Each row comes from the steps of one path. Every step used is in the known rows, and no mark comes twice. Write the path behind each row, first mark first.
Known rows:
sebav -> fazez -> kuzo -> kipuvom -> fogu -> nuga -> lifak: [  1   1 -25 -19  -1  -3  24   0  -7 -11  -3  11   3   5  16  -6   6  -3
  33   6  27   5  -1  20   4 -22  23 -15  34 -20  -1  22  -5  -4  12 -16
   1  -3   4 -18  -8  -6 -14  -7  -8   5  -5 -19  28  -2  -4  22  -3   1
  -6  30]
kipuvom -> kuzo -> fazez -> sebav -> netev -> lifak -> garu: [  6  31  -3  -5  15  -5   6 -16 -26 -31   4   1   9   4  -9  -6   7 -33
   3  -8  14   7   0  -7 -16 -36 -21  10 -37  -5  -3   0  23  15   7 -15
  -6  27  15 -25   5  14 -25  -6  -8 -16  -3 -26  -5   3   6   3  -1  10
   1  19]
fati -> lifak -> netev: [  1  14  -7   3   2   2  -1  -2   2   5   6   1 -11   3  -4   9   4   3
  -1  -6   4  -1  -1   3  -9   5  -3 -10   3  10  -8   1   6 -26  -3   1
 -10  32  12 -23   6   5  -9   2   4  -5 -12  -4   0  -3  -4  -3  -3   1
  -1  10]
fogu -> nuga -> lifak -> garu: [ -2  46 -20 -10   2   1   5   2   5   3  -3   6  -4  13  -8  -3   1  -3
  30   6  14   9  -7  12  -4  -7   9   2  19   3   8   9   1  17   3   3
  -4   2   3 -10   8   0   0  -4   1  -1  -3  -7  19   2  -3   4  -4  -1
  -6  32]
befa -> lifak -> nuga -> fogu: [ -6  14   2  -2 -15   2  10 -18   3   6   7   4  -3   6   0   3  -2 -23
   3  -7   5   2  -6   6   9   1  10  -8   1  10  -5   0   0   6 -15   7
  -4   3  -2  -4   9   2  -8   6   8   8  -1  -9  -3  -1   4  -6   1  -8
   0  48]
bato -> nasi -> kuzo -> kipuvom -> fogu -> nuga -> lifak -> netev -> sebav: [  7  18 -19 -17   1  -3  16   1 -12  -6  11  -8  16  10   0  16  22  11
  32  -2  24  -3  13  21  -7   0   9 -15  18   5  -6  12  -8 -25   7 -14
 -13  17   4 -24  -9   9 -17  13  16  -8   4   7  10 -10  -6  20  13  -6
   0  34]
fogu -> nuga -> lifak -> fati: [  4  18 -21 -12  -6   1   1   3  13   3  -1   5  -9  11  -8 -34   0   3
  32   5  19   8 -14  11  -1  -7   9  -2  21   3   4   6   3   5   5   1
  -8   5   3   0   9  -2  -1  -5  -2  -2  14  -7   9   1  -1   9  -1 -35
  -1  32]
vugasor -> befa -> lifak -> garu: [ -3  33   3   2  -9   2   1 -13  -3  17   2   3   5   6  -4   3  -2  -6
 -16 -12   2  -1   5   9   3   6  -5   2   7   8  -5  -4  -5  11   6  13
   3  -2  10   0   4   9 -32  -6  11  -6   5  -8  12  -3   9  -9  -5   0
  -1  53]
bato -> nasi -> kuzo -> fazez: [  9   2   5   1   4  -8   7 -14  -9 -30   7  -7   7  -4   6   5  22  10
   3  -6  11  -3  15 -19  -4 -15   0   8  -9   0 -13  -2  -9   0   2  -7
  -9 -15   3   2  -2   8  -6  13  -2  -2  13   9   2   1  -2   9   3  -1
  -8   4]
nuga -> lifak -> garu -> bato -> nasi: [ -5  50 -12  -6   1   8  17  -5 -11  17   5 -14  -1  13 -15  -6  17   8
  -1   0  11  15  -4   7  -3  -2   3 -12  22  -5  -9   0  -1  23  -3  -3
   5  -2   3  -6  13  10  -2   6   8  -5   9  -3  22   8 -13  -6   3  12
  -3  36]
nuga -> fogu: [ -6  -1  -2  -3  -4   2   2  -4   0  -6   3   0   5   2   2   8   3  -5
   5   3   4   1  -2   3   5   2   2 -12   7   3  -6   2   1   0  -2  -3
   5   0  -5  -1   0  -3  -3   5   3   4   6   3  -7   3   0 -14   3  -2
   2  -2]
fati -> lifak -> garu -> bato -> nasi -> kuzo: [ -3  57  -5   4   6   0  16  -9  -8   6   4 -17  -6   5 -12  -7  25   7
  -2 -13  -2   0  24   5 -13  10  -6 -11  13   3 -17  -3  -5  19  -6   1
  -3   3  17  -4  18  18  -7  14   3  -4  10  10  12   3 -16 -18  -1   8
  -8   5]
netev -> sebav -> fazez: [  1  -2   2  -3   0  -1   0 -20 -10 -10   3  -8   3  -3  -8  -2   2  -8
  -1 -13  -1  -1  -6  14  -4  -2  -1  -1   6 -20  -4   2   1  -6  -2 -12
  -2  -3   7   4  -7   4  -9  -6  17   2  -2  -3  31   4   7   5  15   0
  -6   0]
garu -> bato -> nasi -> kuzo -> fazez -> sebav -> netev -> lifak: [ 12  -3  -1  -9  12  -8   7 -17 -24 -29   1 -13  17   0 -14 -10  27 -32
   0  -9  19   3   8  -8 -16 -29 -18  14  -2 -12 -18  -6   9   3  -8 -14
   4   5  15 -25   2  13 -21   3 -13 -12  15  -8  -7  11  -6  10   9  14
   4  16]
sebav -> fazez -> kuzo -> kipuvom -> fogu -> nuga -> lifak -> befa -> vugasor: [-12  11 -20 -15  10  -4  18 -16  -9  -6  -1  10   3  11  14  -1   3   1
  14  -1  31   7   8  19   7 -20  31  -9  30 -12  -3  20   2 -20  20  -3
  -3  -3   8 -17  -9   4 -31  -9 -14   5 -19  -7  36   1   3  18 -11  -5
  -8  33]
sebav -> fazez -> kuzo -> nasi: [  5  -3  -3  -2   4  -9  10 -12  -8 -12  -1   2  -1  -7  15  -4   6  -1
  10  -3   6   5   0  -1   1   6   6   7   0 -22  -5   7   0  -6   1 -12
  -7 -14   1  -6  -1  -2 -10  -4   3  -1   0  17  23   6   3  11   2   6
  -4   5]
kuzo -> fazez: [  3  -3  -1  -2   1  -2   7 -12  -2 -26   3   1   3  -5   3   4   3   2
   4   0  11  -1  -7 -19   1 -22   8   8  -4  -5  -2   2  -1  -3   2  -1
   2  -4   0  -1  -6  -1  -3  -1  -3  -1  -2  -9  -5   1   1   7   1   2
  -4   4]
sebav -> fazez: [ -1  -6   3  -2  -1   0   1 -12  -5 -10  -2  -2  -6  -2  -1  -2   1  -4
  -1  -9   3   2  -3   6  -3  -7   0   1   4 -17  -4   4  -1  -2   1  -9
  -1  -4   3  -3  -1   0  -2  -6  -1   6   0  -6  29   3   3   3  -1  -1
  -7   4]
garu -> bato -> nasi -> kuzo -> fazez -> sebav -> netev: [ 11  -4   0  -3  16  -8   8 -20 -24 -29  -5 -12  12   0 -15  -5  26 -28
   0  -8  15  -1  11 -17 -13 -30 -15  11  -4 -11 -15  -5   7   9  -6 -11
   3   4   0 -24   6  11 -20   4  -3  -5  17   4  -7  13  -9   9   2  10
  -6  14]
fogu -> nuga -> lifak: [ -1   8 -20 -11  -1   3   1   4   7   0  -5  10  -1  11  -8  -6   0  -5
  33   9  18   7  -8   8   0  -6   9   2  18  -2   6   9  -3   0   3   1
  -1   4  -1  -9  -2  -4   2  -4  -2   3   0  -3   9   5  -3  13  -1  -3
   1  28]
fogu -> nuga: [  2   3 -12  -3   0   0   1   3   4  -7  -8   4   0   1  -5  -4   1  -1
  29   4   5  -2  -7   0  -2  -2   7   7   3  -2   9   7  -3   1   2   7
  -3   2   1  -4  -2  -6   3  -4  -5   1  -4   2   0   2   2   3  -2   1
  -2   0]
lifak -> befa: [  1   9  -1   3   0   0  -1  -2   0   1   3  -3  -4   3  -1   3  -1   9
  -2  -4  -2   3   0   3   1  -1  -2  -1  -2   4   0  -2   2 -14   3   5
  -3   1   0   0   2   4 -12  -1  -6  -2 -11  -6   6  -2   3  -8  -7   0
   0   4]
garu -> bato -> nasi -> kuzo -> fazez -> sebav: [  4   3  -7  -1  12  -4  10 -21 -18 -29  -6 -12  19  -3  -9  -4  24 -22
  -2  -1  15   2  13 -18  -6 -26   2   7  -9 -13 -12  -3  -9   8  -5  -6
   6 -11   2  -6   6  11 -14   8  -5  -4  17   3  -1  13 -16   2   5  12
  -8   5]
garu -> lifak: [ -4   0  -7  -6  -8   5   2   5  -3   5   3   2  -3   8 -11  -6  -1  -2
   4  -1   0   2   0  -1  -2   6  -1  -1   7  -5  -4   0  -7   1   1  -4
   5  -6  11   0  10   3   2  -3   5   4  -2 -17  -1   0  -3   5   0   4
   2   8]
lifak -> netev: [  1   1  -2   3   2   0   1  -2  -1   1   4  -3   0   1  -1  12   0   7
  -2  -4   7   2  -1   1  -7  -1  -2   1  -9   5   0  -2   6 -23  -3   1
  -5  18  -1 -21   6   3  -6   1   5  -5 -11  -6   0  -3  -1  -2   1   0
   1   8]
vugasor -> befa: [ -2  -4   1  -1   0   1  -6   0  -2   1  -3   1   5   0  -2   1   0  -3
  -6  -4  -2  -3   0   7   3   6  -6  -1   2  -1  -6   0  -6  -7   8   5
   8  -3   1   0  -5   1 -29  -6   5  -2  10   2   2   0   6  -5  -3  -2
   0   6]
sebav -> fazez -> kuzo -> kipuvom -> fogu -> nuga: [  1  -2 -16 -11   3  -3  24  -1  -9 -19  -8   5   6  -3  20  -3   7   0
  29   2  15  -4  -1  13  -1 -18  19  -7  19 -19   3  21  -6  -3  11  -9
  -1  -3   6 -15  -8  -7 -13 -10 -11   4  -9 -13  18  -4   4  12  -5   4
  -8   1]
nasi -> kuzo: [ 1  0  2  3  1 -8  1 -5  0 -7  1  0  3 -1  3 -1  4 -3  3 -5  2 -2 24  3
 -2  1 -3  4 -5  1 -5 -1 -4 -2  0 -4 -4 -8 -1  1  4  9 -4  8 -3  2  8  6
  0 -2 -7  1 -2 -7 -3 -4]
netev -> sebav -> fazez -> kuzo: [  3  -3  -2  -3   7  -8   2 -19 -14 -14  -1  -5   8  -5   7  -8   1  -9
  -5  -8  -1   2   0  20  -1  -6  -3  -3   6 -23  -5   5   3  -6  -3 -16
  -6 -10   9   3  -5   2 -14  -6  15   0  -7  -7  27   8   4   6  15   6
  -8  -1]
bato -> nasi -> kuzo -> kipuvom: [ 14   3  -1  -3   3  -7   8  12  -6  -1   6 -11   2  -2   7   4  23  12
   1  -1   5 -12  27   6  -3   6  -1  -4  -1  11 -12   9  -7   1   4  -9
  -7 -14   3   4  -5   8  -2  17 -12  -4  10  12   1 -10  -1  11   2  -2
  -6   3]
kipuvom -> fogu: [-8  4  3 -2 -5  4  8 -5 -6 -4  1  1  9  2  8  5 -1  5  2 -2  0  3 -2 -4
  2 -5  6 -8  9 -5  0 -3 -4  0  6 -1  2 11  1 -5  0 -1 -7  0  8  1  4 -2
 -5 -3 -3 -4 -4 -2  5 -2]
nasi -> kuzo -> kipuvom -> fogu -> nuga -> lifak: [ -2   7 -19 -16  -5  -3  17   7   1  -8   1   9   6   9   9   3   8   0
  37   8  23  -3  18  14   0  -9  19  -9  24   2   2  16 -12  -4  12  -6
   4   2  -2 -11  -6   2  -8   7  -9   4  10  -2   2  -9 -11  20  -6 -13
   0  24]
bato -> nasi: [ 5  8  4  0  1  1 -1  2 -8  3  2 -9  2  1 -2  2 16 11 -2 -3 -1  0 -1 -2
  0  6 -3 -3  0  5 -6 -1 -2  6  1 -3 -9 -1  5  1 -2  1  0  7  4 -4  5 13
  5  1  1  2  2  4  1  4]

Which path is each row?
[  7  14  -9   0   7  -9   6 -21 -10  -9   9  -1  -1  -4   6   5   8  -1
   8 -11   4   2   0  13 -10  16  -1  -6   4 -14 -13   7   7 -35  -7 -17
 -18  18  17 -22  -1   7 -23  -1  25 -10 -13  18  24   4   2   8  16   7
  -3  14]
fati -> lifak -> netev -> sebav -> fazez -> kuzo -> nasi
[ -1  16   4   1 -13  -1   8 -13   6  11   4   3  -7   5  -1  -5  -6 -18
  -3 -10   4  -1  -5   5   6  -1   9   3  -8   7  -2  -1  -1   5 -12  10
  -9   3   1  -1   8   4  -5   1   5   3  -8 -10   4  -2   4   8  -2  -8
   0  51]
befa -> lifak -> nuga
[ 12  27   0  -9  12  -6  -1 -14 -14 -27   3   1   9   2  -6   0   9 -36
  -3  -6  14   5 -13  -5 -16 -30 -14  11  -2   1  -2  -2  22  15  -2 -14
  -2  12  17 -24   4   6 -21  -9  -9 -16  -2 -24  -3   3   7   5   3  11
   0  21]
kuzo -> fazez -> sebav -> netev -> lifak -> garu
[ 10  -5   2  -7   8  -3 -11   3 -10  -3  -1   3   8   3 -11  -6   5 -39
  -4  -3   6   4  -5  12 -11  -9 -21   5   1   0  -5  -4  20   4  -3 -13
  -3  18  13 -22  -1   2 -15  -7 -10 -12   2 -12  -6   4   4   8   5   6
  10  12]
fazez -> sebav -> netev -> lifak
[ -9  47 -27 -10   1   7  18  -3   2   7  -5  -3  -3  12 -18 -11   4  -3
  30   5  17  13  -7   9  -4  -8  13   0  23 -10   7   8  -3  19  -2   7
  12   2   2 -14  13   2   1  -7   0   2   0 -10  16  10 -11  -5  -1   7
  -5  33]
fogu -> nuga -> lifak -> garu -> bato
[ 11  -3 -11  -5   6  -6  14  15  -2   1   1   3   2  -5  18  -4   5   0
  -3   9   5  -5  10  10   4  -4   6  -7   4   4  -2  13   2  -3   1  -6
   2 -11   1  -1  -6  -1  -5   3 -13  -4  -9  -7  -8  -6   0  10   2   6
  -5   2]
fazez -> kuzo -> kipuvom
[  2   2 -13  -8   6  -6   4 -20 -12  -7   7   0   5   5   2   3   1  -8
  -2  -7  18  13  -4  29  -3 -11   0  -9  14 -19  -9   5  10 -30  -4 -22
 -10  10   5 -23   1   5 -22  -4  23  -4 -12 -17  38   8  -3  13  17   4
  -5  36]
nuga -> lifak -> netev -> sebav -> fazez -> kuzo
[  3   6 -24 -11   6  -7   4 -16  -9 -13  -1   4   7   5  -2  -3   3  -7
  26  -3  24  11  -9  28  -6 -13   4   0  19 -20  -1  12   6 -29  -2 -17
 -15   9   7 -28  -1   2 -17  -8  18  -2 -17 -14  37  11   1  18  15   5
  -7  36]
fogu -> nuga -> lifak -> netev -> sebav -> fazez -> kuzo
[ -6  52 -24 -18   0   9  35   7 -11  11   2 -12   6  13  -7   0  22  14
  31   7  22   6  -7   9  -2  -8  20 -19  35  -5   1  16  -9  22   7  -1
   9   7   7 -18   3   2  -5   2   0  -4   6  -4  13  -4 -10   2   0   9
  -4  35]
kuzo -> kipuvom -> fogu -> nuga -> lifak -> garu -> bato -> nasi
[ -1  14  -9  -3  -5   1   0  -2   1   8   6   3  -6  10  -3   1  -1   7
   3   1  10  13  -1  10   6  -4   3  -8  14   4  -5   1   2 -16   3   0
   0   3  -2  -3   2   6 -14   1  -2  -2  -7 -10  18   1  -4   3  -6  -4
   3  33]
nuga -> lifak -> befa
[  2  -6  -2  -1   4  -7   6 -11  -9 -13  -4   1  -1  -5  12  -8   1  -4
  -1  -5   5   5   2  10   0 -11   0  -1   5 -20  -5   4   1  -3   1 -12
  -5 -12   5  -4   1  -1  -9  -5  -3   2  -4 -11  26   8   1   5   0   5
  -8   1]
sebav -> fazez -> kuzo
[-10  11   2  -1   8  -1  -6 -11   1   5  11  -3   5   5  -3   3  -3   2
 -19 -10   8   7   8   7   1   3   6   5  -2   5  -5  -2   9 -19   6   8
  -3   1  18   2  -7  13 -18  -3 -18  -9 -17   0   9   1   8  -4   0  -2
   7   7]
netev -> lifak -> befa -> vugasor
[ -2   3  -8  -9  -3  -1  -1 -21 -10  -4   9  -4   2   7 -10   8   0  -6
   0 -11  19  11 -10  23  -5  -6   0  -7  15 -17  -9   5   7 -29  -4 -19
  -7  15   4 -20  -1   7 -15  -3  23   0  -7 -12  40   5  -1  12  16  -3
  -2  37]
nuga -> lifak -> netev -> sebav -> fazez
[  8   0  -6  -2   7 -10  10 -22 -17 -12   8  -5   8  -7   9   5   5   1
   6 -11   7   6  -3  11  -7   9   0   3  -6 -21  -5   6   7 -33  -5 -17
 -14   4   5 -20  -1   6 -19  -5  25  -9 -10  17  23   5   6  11  18   8
  -2  11]
lifak -> netev -> sebav -> fazez -> kuzo -> nasi
[  0   2 -12  -8  -1  -5  18   7   0 -14  -3   2   8   1  12   4  10   3
  33   2  13 -11  20   6  -3  -5  15  -4   8   0   3  13 -12  -4  10   1
   1   0  -1  -9  -7   2  -8   5 -13   4   6   2  -8 -12  -4   9  -8  -9
  -4  -5]
nasi -> kuzo -> kipuvom -> fogu -> nuga
[  2  -3   5  -2  22 -16 -11 -29 -14 -30   5   3  13   3  -5   4   8 -37
 -18 -14  20   3  20  -5 -11 -29  -9  21  -9   3 -12  -7  22 -19   6  -4
  -6   5  17 -20  -5  20 -39  -2 -25 -11  -8  -3  -3   7   7  10  -3  -5
   1  16]
nasi -> kuzo -> fazez -> sebav -> netev -> lifak -> befa -> vugasor
[-13  55 -18  -9   1   2  26 -10 -14  -3  -1 -12  10  15  -9  -4  21   9
  32  -4  17  13  13   7  -9  -7  10  -8  28 -11  -2   2 -12  22   5   0
  -1   3   4 -15  15  12  -9   8   7   1  18   6  18   5 -21  -7  -5   2
  -4  29]
kipuvom -> fogu -> nuga -> lifak -> garu -> bato -> nasi -> kuzo
[ -2  53 -30 -18   6   3  40   8 -14   8  -2  -8  10  11   6  -8  22  13
  27  11  22   9   0  14   0 -12  20 -20  36  -8   0  17  -7  22   6  -4
   5  -2   8 -18   7   2 -10   1  -1  -5   2  -7   9   2 -13   2   1  16
  -4  35]
fazez -> kuzo -> kipuvom -> fogu -> nuga -> lifak -> garu -> bato -> nasi
[ -3  16 -22 -15  -4   3  30   5 -10   0   0  -9  10  10  -3  -5  25   9
  36   5  26   1  18   8   0  -7  17 -14  29  -8  -8  13 -18   4   8  -2
  10   0   0 -16  -2   5  -6  10  -7   2  16   4   6  -3 -19  12   0   0
  -1  28]
garu -> bato -> nasi -> kuzo -> kipuvom -> fogu -> nuga -> lifak
[ -9   6  -7  -6  -3   3  10  -3  -3 -11  -8   4   9   4   4   1   0   3
  31   0   6  -2  -8  -4  -2  -6  12   0   9  -6  10   4  -8   0   8   6
  -1  13   3 -10  -2  -9  -4  -6   2   3   1   0  -5  -2  -1  -1  -6  -1
   3  -4]
kipuvom -> fogu -> nuga
[-11   8   2   5  11  -2  -6 -14   0   6   3  -1   0   5  -2   7  -4   3
 -20  -7   4   3  11  -1   4   2   8   3  -2   7  -1  -2   7 -15   7  12
  -2   0   4   1  -3  10 -16  -2  -8  -1 -15  13   7   2   5  -7  -8  -5
  -1   3]
lifak -> befa -> vugasor
[  1   1  -1   5 -10   0   3 -12  -1  13   6   2   2   7   0  11  -5   0
  -8  -9  16   1   5   1  -2  -1   0   2  -2   7  -1  -2   3 -21  -4   6
  -7  18   2 -20   6   7  -8  -1   8  -2 -13 -12   1  -4   2   2  -2   0
   6  49]
befa -> lifak -> netev
[  1  21  -5   3  -1   2  -3  -2   3   5   6   1 -12   5  -5   1   5   8
  -2  -5  -3   0   2   6  -2   6  -1 -12   8   9  -7   1   2 -18  -1   7
  -6  15  13  -2   4   7 -15   2  -5  -4 -13  -5   7  -3  -2  -7 -11   0
  -1   6]
fati -> lifak -> befa
[ -1   7 -21 -19  -3   3  16 -10 -11  -9   6  -3   8   9  -3  11   5   0
  32  -4  28   1 -11  25  -6 -14  19 -14  26 -16   1  19  -1 -29   6 -15
  -2  24   5 -31 -11   0 -18  -8  16   0 -11 -14  32  -6   1  22  12  -6
  -4  36]
kuzo -> kipuvom -> fogu -> nuga -> lifak -> netev -> sebav -> fazez
[ 13 -11   2  -4  14  -6  -5 -13 -13 -29  -7   8   6  -1  -7  -1   6 -35
  -1   0  10  -1 -12 -16  -9 -35 -10  11  -3  -3  -1  -1  18   2   0 -11
   0  14   1 -23   0  -2 -18  -8  -2  -5   2  -9 -11   7   5  15  -3   4
  -3  14]
kuzo -> fazez -> sebav -> netev
[-12  21  -2   5  11   1  -7 -14   4  11   4   4 -10   7  -4   2   1   2
 -20  -8   1   1  11   2   1   7   8  -5   7  13  -9  -2   9 -19   5  14
  -5  14  16  -2  -3  12 -20   0  -7  -3 -18  13   8   2   2  -7 -10  -5
  -2   5]
fati -> lifak -> befa -> vugasor
[ -2  -3  -8  -6  -6   4   1 -20 -16  -3  11 -10  -1   7 -17   3   0  -5
   0 -17   7   3  -8  15 -12   4  -4  -1   5 -22 -11   2   1 -28  -5 -17
  -3  10  16 -17   7   8 -11  -9  26   0 -15 -23  29   2   2   8  16   5
  -4  14]
garu -> lifak -> netev -> sebav -> fazez
[  1  13 -21 -11   1   2   0  -7  -1  -2   3   1   7   9 -15   6  -1  -3
  30   2  20   5 -11  19  -6  -2   5   0  13   0   6   7   4 -27  -2  -3
 -10  23   3 -23  -2   0  -8  -3  20  -4  -9  -4  11   4  -1  12  15  -1
   2  33]
fogu -> nuga -> lifak -> netev -> sebav
[  9  33   2  -1   7  -7  14 -33 -22 -14  -2  -9  12   6 -15  -3  22 -32
 -11 -17  19   2  17 -13 -16 -29 -14  12   3  -3 -14  -8   9  28  -7  -4
  -1   2   9 -25  16  19 -23   3   3  -8  11  -7   1  10  -6   3  -1  12
  -6  61]
befa -> lifak -> garu -> bato -> nasi -> kuzo -> fazez -> sebav -> netev
[  0  38  -2  -3  -1  -2   5   1  -1   4   9  -6   3   2   0   2   2  -1
  -4  -5   3   7  -1  13  -7   3  -4   1   1   2   0  -1   7  13  -1  -4
  -2  -1  16  -2   5   7  -3   0  -8 -10  -3 -15  10  -5   4  -9   4   5
   4   6]
netev -> lifak -> garu
[  0  -1   3   0 -11  -1   1 -33 -11   2   9  -6   6   3  -7  10  -4  -8
  -9 -21  15   1  -1  15  -6  -3  -2   1   2 -12  -7   0   5 -25  -6  -7
  -9  16  11 -16  -1   9 -15  -7  25  -2 -15 -13  33   0   7   8  14   2
   0  51]
befa -> lifak -> netev -> sebav -> fazez
